Known rows, with every way that one mark hangs from another
mefan[lelez[veze] pevav[rozuv]]: [ 11.7   6.2   7.8 -13.3  -3.6  -4.5  -9.4  13.1  10.4 -47.1  13.6   5.4
  40.6  18.3  -6.7   6.2  -2.9   0.4  15.8]
rozuv[limivag[geka] pevav[mefan veze]]: [ 12.0  -3.0  18.4   5.8  -4.5   0.3 -15.6  16.1 -16.7 -17.5  42.7  10.6
  20.7  -0.8 -13.1   4.3  10.1 -10.9 -11.8]
mefan[pevav[rozuv[limivag] veze[lelez]]]: [ 43.4   1.0   5.5  -6.3  -8.5  -5.7  -2.5  19.9  -5.4 -31.1  47.4  28.7
  40.3   1.0 -10.5  -1.4   7.2   0.8  21.0]
geka[limivag[mefan[lelez pevav[rozuv]]]]: [ 36.7  -6.1  -8.3 -14.0  -7.6  -8.0 -19.0  14.9   6.7 -43.6  33.1  14.0
  33.9   0.7 -15.8   7.6  -3.0  12.7   5.0]
veze[pevav[mefan]]: [  2.3  -3.8  18.9   3.9  -9.6  -6.8   4.4  -0.7  -9.2 -15.4  11.1  11.1
  21.7  22.0  16.7   8.8  -6.3 -10.3 -15.5]
rozuv[pevav[veze]]: [ 0.6  2.0  7.5 -3.3 -7.2 -0.5  1.8  4.8  0.3 -4.2 10.6  8.9  7.9 -6.7
  2.0 -5.9 10.2 -9.4  3.6]
mefan[lelez pevav[rozuv[limivag[geka]] veze]]: [ 22.7  -5.0  18.3  -7.9 -10.1  -1.2 -11.8  25.4   6.6 -38.1  39.0  17.0
  48.9   2.8 -28.2  -0.1   8.4  10.4  22.0]
mefan[lelez[veze[pevav[rozuv]]]]: [ 19.0  -2.7  13.3   7.3  -6.7  -9.3  -4.8   6.1  -7.3 -43.8   0.4   5.5
  38.9  25.4  -3.2  17.2  -1.5  -2.9  24.9]
limivag[geka]: [-10.2  -0.2  32.4   7.0  -3.6   4.4  10.9 -11.7 -14.1  -4.5  22.9  -1.2
  12.1  10.2  -9.2   8.3 -13.5 -15.2  -1.2]
mefan[lelez pevav]: [ 16.2   0.8  11.6 -23.0 -14.8  -5.4   5.8   5.6  27.8 -22.6   5.5   4.1
  38.7   6.5   6.6  -3.1   5.8   1.6  14.4]
rozuv[limivag[geka] pevav[mefan[lelez] veze]]: [ 34.6  -8.0   7.8   4.0 -11.3  -2.6 -21.5  23.9  -4.2 -28.1  37.0   6.2
  33.9   2.9 -16.1   3.7  20.2  -1.9  -2.3]
limivag[geka mefan]: [ -1.6  -3.3  21.9  11.5  -1.2  11.2  10.1 -19.1 -31.6  -2.5  43.9  -5.1
  15.8   4.8 -14.1  23.7 -16.6 -12.1 -27.8]
mefan[lelez pevav[rozuv veze]]: [  9.8   0.1   0.6 -11.7 -12.3  -3.5  -4.7  20.9  18.6 -29.2  18.7  14.8
  33.0  10.8 -11.1  -8.2   5.6  13.4   6.0]
pevav[mefan rozuv veze]: [ -5.3  -5.3  -6.4  16.2  -8.4  -1.1  -8.0  17.5 -12.4 -16.8  34.7  15.7
  -2.4  26.4  -9.7  -5.9 -14.1  -3.3 -26.6]
geka[limivag[mefan[lelez]]]: [ 47.5 -10.0  -8.2   3.6  -7.2  -7.3 -11.3   2.8  -0.4 -26.4  22.6   0.2
  15.5   4.6 -18.9  12.5  -0.5   0.6  22.1]
rozuv[limivag]: [ 25.0  -4.8  15.0  -3.3  -7.2  -2.7   6.3   1.9   6.9  -8.3  16.6  12.6
  18.5   0.5  -0.3  -3.0  -2.2 -20.9  40.1]
mefan[lelez[veze[pevav[rozuv[limivag[geka]]]]]]: [ 30.1  -4.7  30.4  11.7  -3.0  -6.5 -12.8   9.5 -19.3 -52.6  21.2   7.5
  56.5  15.1 -22.5  26.3   1.2  -7.7  39.5]
rozuv[limivag pevav[mefan]]: [ 24.5  -1.7   4.4  -6.7  -6.4  -5.2 -10.8  10.9   4.1 -19.1  24.6  15.3
  22.3  -2.9  11.6  -5.6   5.2 -18.7  -2.1]
veze[lelez[mefan] pevav[rozuv[limivag]]]: [ 51.3   0.7  -0.1   5.3  -1.3 -17.9   8.2  -4.2 -30.6 -20.6  29.3  18.9
  56.5  19.2  -0.1   2.1   3.0 -12.7   7.3]
rozuv[pevav]: [  0.7   3.8  12.5  -9.6  -5.7  -2.7   6.6  -4.7   5.6  -5.8   6.4   7.0
  13.3  -7.2  12.8  -5.5   1.2 -15.7   1.4]
pevav[rozuv[limivag[geka mefan]] veze]: [ 15.5  -8.3   9.7  19.9  -1.2   9.6  -4.3   5.9 -36.3 -14.9  64.8  13.5
  21.6   0.9 -34.5  13.8 -10.9  -5.1  -8.7]
limivag[geka mefan[lelez pevav]]: [ 12.7  -0.6  19.5 -12.5  -7.5   6.8   3.5  -6.2  -5.9 -21.1  40.9  -6.0
  48.5   1.8 -10.6  20.3  -2.0   7.1 -25.0]

Rows
[ 15.8   1.7  13.0   7.5  -3.5   6.4   3.2  -0.6 -44.6 -25.0  76.0  13.0
  37.9   4.5 -22.8  25.5  -6.8  10.0 -44.3]	limivag[geka mefan[pevav[rozuv veze[lelez]]]]
[ 21.9   2.4  26.6  -8.9  -0.7  -2.8 -17.7  18.1  -4.1 -53.9  34.0   9.0
  58.7  10.5 -24.1  16.3   1.5  -2.7  30.1]	mefan[lelez[veze] pevav[rozuv[limivag[geka]]]]
[ 37.7   0.7  23.7 -11.5  -0.1   5.2 -11.2   5.8 -14.5 -45.0  46.5  -4.8
  64.9   1.8 -22.3  30.8   7.9  -5.9  13.0]	rozuv[limivag[geka mefan[lelez[veze] pevav]]]
[ 14.4   5.0  23.5  -9.4  -0.2   5.9  -5.6  -3.8 -20.2 -38.4  39.9 -10.5
  53.0  10.2 -19.7  32.8   0.6   1.1 -14.1]	limivag[geka mefan[lelez[veze] pevav]]
[ 27.5  -5.7  13.3   9.5   2.5  -1.2  -6.7   0.2 -33.4 -39.4  36.3  16.0
  44.4   5.0  -9.8  28.6  -6.9 -17.2  14.7]	lelez[veze[pevav[rozuv[limivag[mefan]]]]]
[ -1.8  13.3  13.4 -23.2   9.7  -8.8   3.8  -4.4 -15.2 -18.2   9.9  -3.9
  43.3  24.2   2.1  -1.7   1.7 -18.3  -7.1]	lelez[mefan[pevav] veze]
[ 42.9   8.3  -5.3 -14.7   1.0 -15.0   5.3   4.2 -15.3 -23.5  42.3  18.6
  57.3  14.2  -1.0  -8.9   2.7  -8.1  -3.8]	veze[lelez[mefan[pevav[rozuv[limivag]]]]]
[-11.1   1.2  10.6 -10.5  -6.9  -1.5   1.5  14.4   5.1 -17.1  25.1  20.7
  21.6   5.9  -5.5  -8.8  -4.1   3.3  -3.1]	mefan[pevav[rozuv veze]]
[ 26.2  -1.7   6.4  18.4 -10.8  -9.4   1.2   2.3 -27.4 -31.7  34.5  20.7
  28.4  27.5  10.7  15.3 -12.5  -1.2 -28.1]	veze[lelez pevav[mefan rozuv]]
[ 27.5   2.5  -4.7   0.1  -8.0   1.4   4.1   5.7 -26.7 -23.3  61.7  18.4
  33.6   5.2  -9.9  14.1  -3.5   8.0 -33.6]	limivag[mefan[pevav[rozuv veze[lelez]]]]
[ 36.5  -6.2   8.4  17.5   0.9   4.1 -16.0   6.9 -31.4 -44.2  53.3  -1.7
  43.4  12.3 -37.3  30.9  -7.6  -6.5   9.8]	pevav[rozuv[limivag[geka mefan[lelez[veze]]]]]
[ 25.8   4.3 -17.4  16.1  -0.7  -9.1   8.0   1.8 -36.0  -7.2  37.3   7.9
  20.8  30.6 -15.7  -7.5  -2.3  -5.5 -22.7]	pevav[rozuv veze[lelez[mefan]]]
[ 14.4  -3.9  -1.1  -9.2  -1.8  -4.6 -16.9  15.9 -12.5 -30.6  42.4  22.9
  17.7  -4.2 -21.1   4.8  -2.6   9.9  -3.8]	geka[limivag[mefan[pevav[rozuv veze]]]]
[  8.4   4.3  16.0  -4.7   0.8   4.8 -11.5   2.6 -24.0 -47.3  48.5  -3.3
  50.0  14.8 -24.6  31.4  -9.1   5.1 -24.2]	limivag[geka mefan[lelez[veze] pevav[rozuv]]]
[ 53.5  -7.8 -12.7  -5.0 -11.7   1.8  -9.4  15.3   2.8 -20.1  34.1   4.4
  37.5 -16.5 -14.3   4.1  23.5  -1.5  13.6]	rozuv[limivag[mefan[lelez]] pevav[veze]]
[ 47.5  -7.1  -2.9 -17.1 -12.2   2.7  -5.4  18.1   9.9 -26.6  40.4  10.0
  50.2  -7.0 -14.1   3.5  19.6   4.3  16.4]	rozuv[limivag[mefan[lelez pevav[veze]]]]
[ 25.3  -0.6 -11.8  25.5 -10.5  -3.0  -4.4  15.1 -26.5 -23.6  50.3  17.2
   5.4  29.8  -9.9   4.4  -9.0  -1.0 -29.0]	pevav[mefan rozuv veze[lelez]]
[ -1.5   7.0   8.9   5.4   7.7 -13.0   2.8  -8.3 -36.2 -23.9   6.6   4.7
  40.4  33.3  -1.3   9.1  -6.5 -16.9  -8.2]	lelez[mefan veze[pevav[rozuv]]]
[ -1.4   1.5  -0.3   1.2  -8.8  -2.2  -9.0  12.0  -4.5 -11.2  23.9  10.0
   4.4   5.7   4.1  -4.6   8.3  -8.4 -27.8]	rozuv[pevav[mefan veze]]
[ 42.1   1.3  12.5  13.2  -6.7  -3.5 -13.6  13.9 -32.8 -24.6  58.5  11.9
  28.4   3.2 -12.8  13.2  14.6  -6.2 -13.4]	rozuv[limivag[geka] pevav[mefan veze[lelez]]]
[ -9.9  13.8   4.4 -14.9  11.2 -10.5  -0.6   1.4 -19.6 -25.5  18.7   5.0
  42.9  27.1  -4.5  -2.1  -7.1 -14.1 -18.8]	lelez[mefan[pevav[rozuv]] veze]
[ 25.9  -5.4   1.3  11.4  -4.6  -2.4  -4.7  -1.6 -23.6 -43.9  24.0   2.4
  44.4  18.6 -10.0  31.1  -5.0  -1.0  -1.9]	limivag[mefan[lelez[veze[pevav[rozuv]]]]]
[ 46.2  -1.8  -2.6  -4.3  -5.2  -8.7 -26.3  23.1   4.9 -45.4  18.1   1.6
  37.7   9.9  -1.8   8.1  15.5 -15.0  18.8]	rozuv[limivag pevav[mefan[lelez[veze]]]]
[ 50.6  -6.3   7.2   3.7  -2.3  -9.7 -17.3   1.5 -18.0 -47.9  12.8  -0.8
  37.1  11.3 -17.1  33.5  10.9  -2.5  36.1]	geka[limivag[mefan[lelez[veze[pevav]]]]]
[ 21.7  -2.6   6.3 -15.6  -2.0  -4.1 -11.3   8.8  -8.7 -20.9  35.2  14.0
  18.1  -6.7 -16.8   6.3   7.1   2.8   7.2]	geka[limivag[mefan[pevav[veze]]]]
[ 32.7  -0.4  13.2  12.5 -12.6  -8.8   7.4  -3.4 -23.5 -22.5  26.7  13.1
  29.0  24.5  15.7  17.5  -2.0  -8.0 -18.8]	veze[lelez pevav[mefan]]
[ 20.1  -3.7  15.9  10.1   0.1  -9.3 -18.6  16.4 -22.6 -46.3  26.7  20.5
  38.0  23.9  -0.8  16.6  -5.8 -16.4  10.8]	lelez[veze[pevav[mefan rozuv[limivag]]]]
[ 38.2   1.4  18.7  13.0   3.0 -13.6   7.3  -9.1 -49.0 -22.2  42.1  13.4
  60.8  20.1 -11.5  13.0  -2.0  -9.7  -4.9]	veze[lelez[mefan] pevav[rozuv[limivag[geka]]]]
